Known rows, with every step that occurs
X -> E -> U -> W -> V: [-13.7  -1.5  25.9 -30.9   6.6  16.0  19.2  25.0 -25.9 -22.0  25.6  -6.8
 -13.6   4.0  23.1   6.4 -51.0  19.5  -5.9 -16.6  18.9  20.1  -2.4]
X -> E -> V: [ -8.9  20.5  11.5 -25.2  -3.9   0.7  20.4  15.2  -0.3  11.3  27.4  -8.5
   7.0  -1.2  15.9  27.3 -11.5  18.5  29.8 -33.2   7.2  19.4 -36.7]
V -> H -> X -> E -> U: [-13.1  16.3  18.5 -28.0   1.3  -0.3  14.7  -9.2 -19.8 -34.6   2.6 -11.7
   1.4   5.0  24.3 -12.7 -40.5  11.7  14.6 -44.1  16.5  45.2 -11.6]
H -> X -> E -> U: [-22.5   9.5   8.4 -22.3   4.8  13.6  27.8  -2.0 -16.5 -27.0  -5.7  -8.8
 -11.3  12.0  28.6  -5.1 -30.9  14.8  17.8 -35.7  23.8  31.4 -22.1]
W -> V: [ -7.4  -4.2  22.9 -22.6   4.1   9.4   6.4   2.4   8.9   7.1  13.1   3.7
  22.4  -1.9   9.9   1.7 -12.7   3.7  -6.2  14.3  -2.5 -23.2   7.5]
E -> U -> H -> X -> M: [ -6.6  16.0   3.8 -11.0  27.4   2.5  32.0   0.6 -12.8 -25.4  12.2 -10.9
 -20.8   4.6  -5.8 -16.3 -11.0   9.1  -7.4 -14.9  32.1 -11.2 -15.8]
E -> U: [ -9.4 -11.3   9.6 -15.4   3.8  26.8  30.7  -7.9  -5.2  -9.1   0.1  -5.2
  -3.8   6.7  11.8   5.8 -36.8 -13.8   8.4  -1.0   6.3  -1.6 -14.4]
M -> X -> W: [-18.7  -8.7  -2.1 -24.6  -7.6  28.0   5.3  10.2  29.2  -9.9   9.4  16.4
   1.9  -2.0  13.4  12.9 -38.5   3.5  30.4 -14.9 -12.2   5.4  -9.9]
M -> X -> E -> U -> W -> V: [-24.4  -2.0  18.0 -39.0   5.9  24.6  15.3  40.2 -21.1 -22.7  30.6   5.5
 -20.7   7.5  25.6   6.4 -71.2  26.1  11.5 -23.4  20.0  27.7 -17.6]
E -> V -> H -> X: [  5.6  30.2  11.2 -15.4   8.5 -24.7   2.0  -4.2   0.7 -22.1  22.8 -16.0
  22.6 -13.7   8.8  11.3   2.8  14.7  26.4 -20.8   3.5  17.3 -13.7]
W -> V -> M -> X: [-32.7 -16.2   8.2 -46.1 -16.8   9.3   7.3  28.9  12.9  17.4  31.3  32.3
   6.5   1.7   5.7   7.7 -30.3   1.1  12.0  -8.6   8.8 -11.7 -11.1]
X -> M: [ -9.4  20.0   7.4 -11.3  -4.2  11.4  21.1  -1.0  12.6   6.4  13.9 -14.2
   0.5  -7.1  -7.6   8.1  -2.1   2.3  -4.3  -9.7  -0.5 -10.2  -5.3]
V -> M -> X -> W: [-32.1 -18.5  -8.4 -38.4 -25.7  17.1  11.5  23.8  25.4   1.3  23.1  33.1
 -11.6  -1.2   5.4  16.4 -36.1  -5.8  30.3 -30.7  -3.7   7.1 -14.6]
H -> X -> E -> U -> W -> V: [-19.0  12.3  18.2 -25.1  14.0   3.8  17.0  22.4 -29.0 -44.0  15.6 -10.9
 -16.2   4.9  31.8  -0.9 -38.6  32.8  -2.2 -25.5  27.8  25.9  -2.6]
U -> M -> X -> W: [-13.2   1.2 -11.0 -16.1 -12.8  36.2  -2.5   0.9  37.1 -11.8  21.5   1.7
   6.3 -19.3  -2.3  20.8 -33.5  11.6  35.8 -10.3  -7.5   6.2  -8.1]
H -> X -> W -> V -> M: [-33.4  -4.2  16.4 -38.0 -11.0  -5.7   6.4  14.5  18.5 -16.3  18.5  24.2
   3.7  -1.3  17.7  -0.4   1.6   6.0  -2.3 -11.5   3.2  -8.3  20.0]
E -> U -> W -> V: [ -1.8  -8.3  20.0 -19.6  13.8  18.3  19.8  16.0 -19.1 -25.0  22.0  -6.3
  -7.8  -1.4  12.7   7.3 -41.5   4.2 -12.3  12.1  10.1  -8.6   5.5]
M -> X -> W -> V -> H: [-14.4  -2.3  30.5 -45.1  -7.1   8.6 -16.0  12.6  26.5 -12.1  27.4  22.9
  20.8  -9.0  13.8  -2.1 -41.8   3.5   8.5  -4.8 -18.3   8.0  21.9]
M -> X -> W -> V: [-24.7  -9.3  18.7 -35.9  -2.5  24.4  -2.2  18.3  31.4  -5.3  19.2  24.0
   9.4  -0.1  16.7   5.2 -33.0   8.0  11.2   1.5 -13.2  -7.7  12.5]
E -> V: [  0.8  11.5   6.3 -13.7   3.9   3.5  20.1   4.3   6.9   7.8  23.8  -9.7
  13.3  -7.5   5.0  29.9   1.0   2.3  25.3  -4.9   0.5  -6.1 -27.5]
X -> E: [ -8.4   4.2  10.0 -19.1  -9.3  14.4  15.8   4.7  -1.8   6.7   6.0  -3.1
   7.3   2.0  17.7   9.7 -28.0  14.4  18.3 -31.3   4.2  16.6 -22.4]
W -> V -> H -> X: [ -2.8  14.3  28.7 -23.7   9.1 -17.1 -10.2  -6.1   0.7 -22.8  11.4  -2.1
  33.5  -8.3  15.2 -14.8  -7.3  14.0  -4.3  -3.7   0.3  -0.1  20.1]

Rows
[-18.3   5.8  21.9 -22.5   6.9   4.9  -0.4   1.3  21.2 -24.8   3.6   6.2
  15.2  -1.7  23.4  -3.8   0.4  13.8  -3.3   2.2  -5.2  -9.1  26.5] | H -> X -> W -> V
[-18.5 -10.8  -1.2 -35.2 -11.9   4.7   4.9  47.5  -5.7  -2.7  42.3  22.4
  -8.1  -6.7   2.9  17.5 -39.7  15.7  10.2 -14.1  14.0  -1.6 -11.8] | U -> W -> V -> M -> X
[-31.2  -3.3  -3.8 -44.5 -20.1   8.4  15.3  35.0  27.8   6.0  43.3  24.9
 -12.4  -5.1   6.4  36.4 -19.3  -1.5  42.3 -31.1   0.9   9.6 -28.8] | E -> V -> M -> X -> W
[-40.8  -6.9  13.2 -54.5 -22.5   8.0   9.2  37.7   4.6  20.3  33.4  32.2
  -0.2   8.7  14.1   4.5 -39.9  15.3  17.4 -37.0  14.0  12.3 -21.8] | W -> V -> M -> X -> E
[ 10.9  18.6  15.9 -22.8  -1.3 -13.9   7.3  -1.7   2.9  -0.6  31.5 -13.3
  24.1 -15.3   1.2  19.6 -10.0   0.8  22.6 -11.6  -5.5   9.4 -14.2] | E -> V -> H
[  1.1  26.0  22.7 -32.8  -6.5 -16.3   8.5   8.4  -4.4   3.2  33.5  -9.9
  17.4  -9.5  11.1  20.8 -19.9  17.1  27.2 -39.5   1.2  33.4 -24.5] | X -> E -> V -> H
[-28.5 -22.6   5.3 -43.2  -2.2  13.9  19.4  44.1 -17.3 -14.2  40.4  23.0
 -26.0   3.3   6.7  12.9 -59.7   0.9   5.5 -11.8  22.7   4.3 -13.2] | E -> U -> W -> V -> M -> X
[ -8.1  24.9   9.7 -22.6  -4.9   5.7   6.6 -17.7 -10.6 -39.7  15.5 -24.6
   5.5 -13.1  10.5  -6.5 -35.2  20.4  19.8 -41.3  21.8  45.1 -10.6] | V -> H -> X -> E -> U -> M
[-12.5   6.9   4.7 -21.2  -7.8  32.4  22.4  -9.7  -4.7  -8.2  18.8 -18.8
  -4.8  -3.7   6.5  10.5 -42.3   6.8  18.3 -24.6  18.3  23.0 -24.9] | X -> E -> U -> M
[ -6.6  14.9  -4.3 -32.4   3.4 -28.9  25.0  32.3 -16.2   2.0  41.1  12.7
  -8.7   2.3   5.0   9.3  -0.6  30.8  31.5 -56.2  39.1  14.3 -51.3] | U -> H -> X -> E -> V -> M
[-26.9 -18.4  23.5 -42.5 -20.5   3.9   9.3  16.3  21.8   6.1  27.8  30.1
   6.7  -1.7   9.1   6.8 -12.1  -8.2  -6.4  -4.3  -5.9 -15.7  18.3] | X -> W -> V -> M
[-13.2  37.5  32.9 -24.8   6.0 -20.0  -2.4  -1.6   7.8 -20.1  20.6 -13.4
  19.2 -12.9   1.0 -17.1   7.0  17.5 -21.6  -7.3   2.4  -1.8  26.6] | W -> V -> H -> X -> M
[-18.3   3.2  -0.4 -29.4 -10.4  22.3  10.5  18.9   4.0   5.7  11.3   9.0
   1.8   4.9  17.2  10.0 -47.4  22.9  36.8 -37.4   4.3  24.6 -36.4] | M -> X -> E
[-29.6 -12.3 -11.3 -40.1 -18.4  17.4  29.9  45.4 -26.0 -14.4  33.9  14.7
 -42.1   7.2  13.4  18.2 -72.5  13.1  30.9 -56.3  29.3  42.9 -43.6] | V -> M -> X -> E -> U -> W
[-12.0 -11.2  14.4 -33.8   5.8 -15.8   5.8  23.6   8.6 -14.3  28.4  33.4
   2.0  -0.6   5.9 -12.8  -3.3  11.8  -5.2 -13.6  17.6 -23.6  11.2] | U -> H -> X -> W -> V -> M
[-28.9  -7.2  14.9 -38.9  -1.1  45.0   6.6   4.8  26.7 -21.1  31.6   8.8
  -0.5  -8.4   6.5   9.7 -47.7   2.3  11.7   9.1   1.9  -0.9  10.7] | E -> U -> M -> X -> W -> V
[-21.1   9.5   6.1 -39.8 -21.4  -8.8  26.8  28.8  -1.5  21.5  40.3   6.9
  -4.9  -1.0   8.4  30.7  -7.2   8.4  30.1 -48.4  17.0  20.7 -42.1] | X -> E -> V -> M
[ -5.4  52.4  15.5 -18.7   6.5 -28.0   9.2   1.8   6.3 -19.7  29.8 -29.9
   8.5 -17.3  -2.9   9.8  19.7  19.1  11.3 -26.4   4.3  14.4  -6.1] | E -> V -> H -> X -> M
[-26.3 -11.3  20.2 -42.7  -9.4   5.0  26.7  38.8 -27.9  -9.7  40.1  10.1
 -24.6   5.8  15.2   9.5 -49.0   9.6  -6.0 -31.8  26.7  19.0 -10.4] | X -> E -> U -> W -> V -> M
[  4.6   0.5  13.6 -11.8   8.3   6.6   4.2  19.9  -8.2 -12.3  23.9  -5.2
   7.5 -11.2  10.0  11.5 -22.9  18.4  -6.7   8.2   3.5 -14.4   8.7] | U -> W -> V
[-17.9  20.4  -2.6 -15.9   2.4  21.3  19.3 -13.8  -6.3 -30.0   7.5 -23.9
  -5.7  -5.1  14.9   2.3 -26.3  22.9  23.0 -30.6  27.4  29.6 -23.8] | H -> X -> E -> U -> M
[ -3.2  37.5  12.5 -11.7   0.7 -15.3   5.7  -9.3   4.6 -24.4  10.3 -22.9
   9.3 -14.2  -3.3  -9.1   1.3  13.8  -3.7 -23.4   2.4  12.1   6.5] | V -> H -> X -> M
[  3.6  14.7   7.7  -9.6   2.1 -11.3  -2.5 -14.8  -1.4 -26.2   2.6 -10.6
  23.8  -8.0  11.2  -8.6 -11.0  11.5  16.2 -19.7   0.5  14.6   0.0] | V -> H -> X
[-14.9  16.2   3.0 -14.4   0.0   2.4  11.0  -0.7  -4.8 -13.9  -3.6  -9.4
   5.5   3.4  26.5   0.3 -12.4  28.5  21.5 -38.3  12.2  23.5 -21.9] | H -> X -> E
[ -1.7  26.8  15.2 -22.2   2.4 -20.4  -0.6  -1.0  17.9 -34.9  23.0  -9.7
  15.5 -15.2  13.8  14.6   1.9  11.4  26.2 -22.7  -7.6  22.3   3.9] | E -> V -> H -> X -> W
[ -2.4  -2.4  39.8 -34.3  -5.2  -0.5  -8.7  -0.5  20.2 -12.3  22.5   9.5
  27.2 -12.4  12.2  -3.9 -24.2  -2.3  -9.1   2.9 -20.3  -4.1  35.7] | X -> W -> V -> H
[-27.1  22.2   0.3 -35.0 -12.0 -20.7  23.0  24.5  -4.8   1.0  30.6   2.0
  -6.0   1.7  16.6  22.5   6.4  23.6  33.5 -55.0  26.2  28.8 -41.2] | H -> X -> E -> V -> M
[-19.9  18.8   3.4 -36.0  -4.4  10.7  15.5  27.7   5.5  10.3  31.3   1.2
   0.9   0.3  16.9  28.7 -30.4  25.5  47.7 -39.2   8.9  28.6 -50.8] | M -> X -> E -> V
[ -9.5  -9.1  25.3 -27.3  30.9   6.3  16.3   7.7  -0.3 -36.3  12.5  15.4
  -5.3   9.7  16.1 -20.9 -24.3   7.0  -9.4   3.2  19.0 -16.7  14.7] | E -> U -> H -> X -> W -> V
[-19.9  -4.0  13.9 -28.1  -1.9  25.5  32.4   1.1 -13.5  -4.1   4.0  -5.5
  -9.9  12.1  20.5   3.1 -46.9   0.1  12.8 -29.8  12.2  22.6 -25.6] | X -> E -> U
[-15.8  12.9  -9.7 -23.9 -15.1  31.0   3.5   6.2  11.5   3.7  26.4  -4.8
   7.2 -12.4   3.9  15.8 -41.8  28.4  40.8 -34.9  10.5  26.0 -36.3] | U -> M -> X -> E
[-19.6 -14.6  17.8 -35.2 -13.7   0.4  12.2  15.5   6.0  19.1  26.4  20.3
  11.7  -1.1   3.4   5.3 -10.9  -6.2  -6.8  -2.8   6.8 -20.6   2.0] | W -> V -> M
[-12.1   1.5   1.1 -26.7 -13.4  -6.0  25.9  19.6   5.4  18.4  37.9   6.0
   0.8  -8.6  -2.1  31.7   0.5  -5.8  25.3 -20.2   9.1  -5.6 -33.3] | E -> V -> M
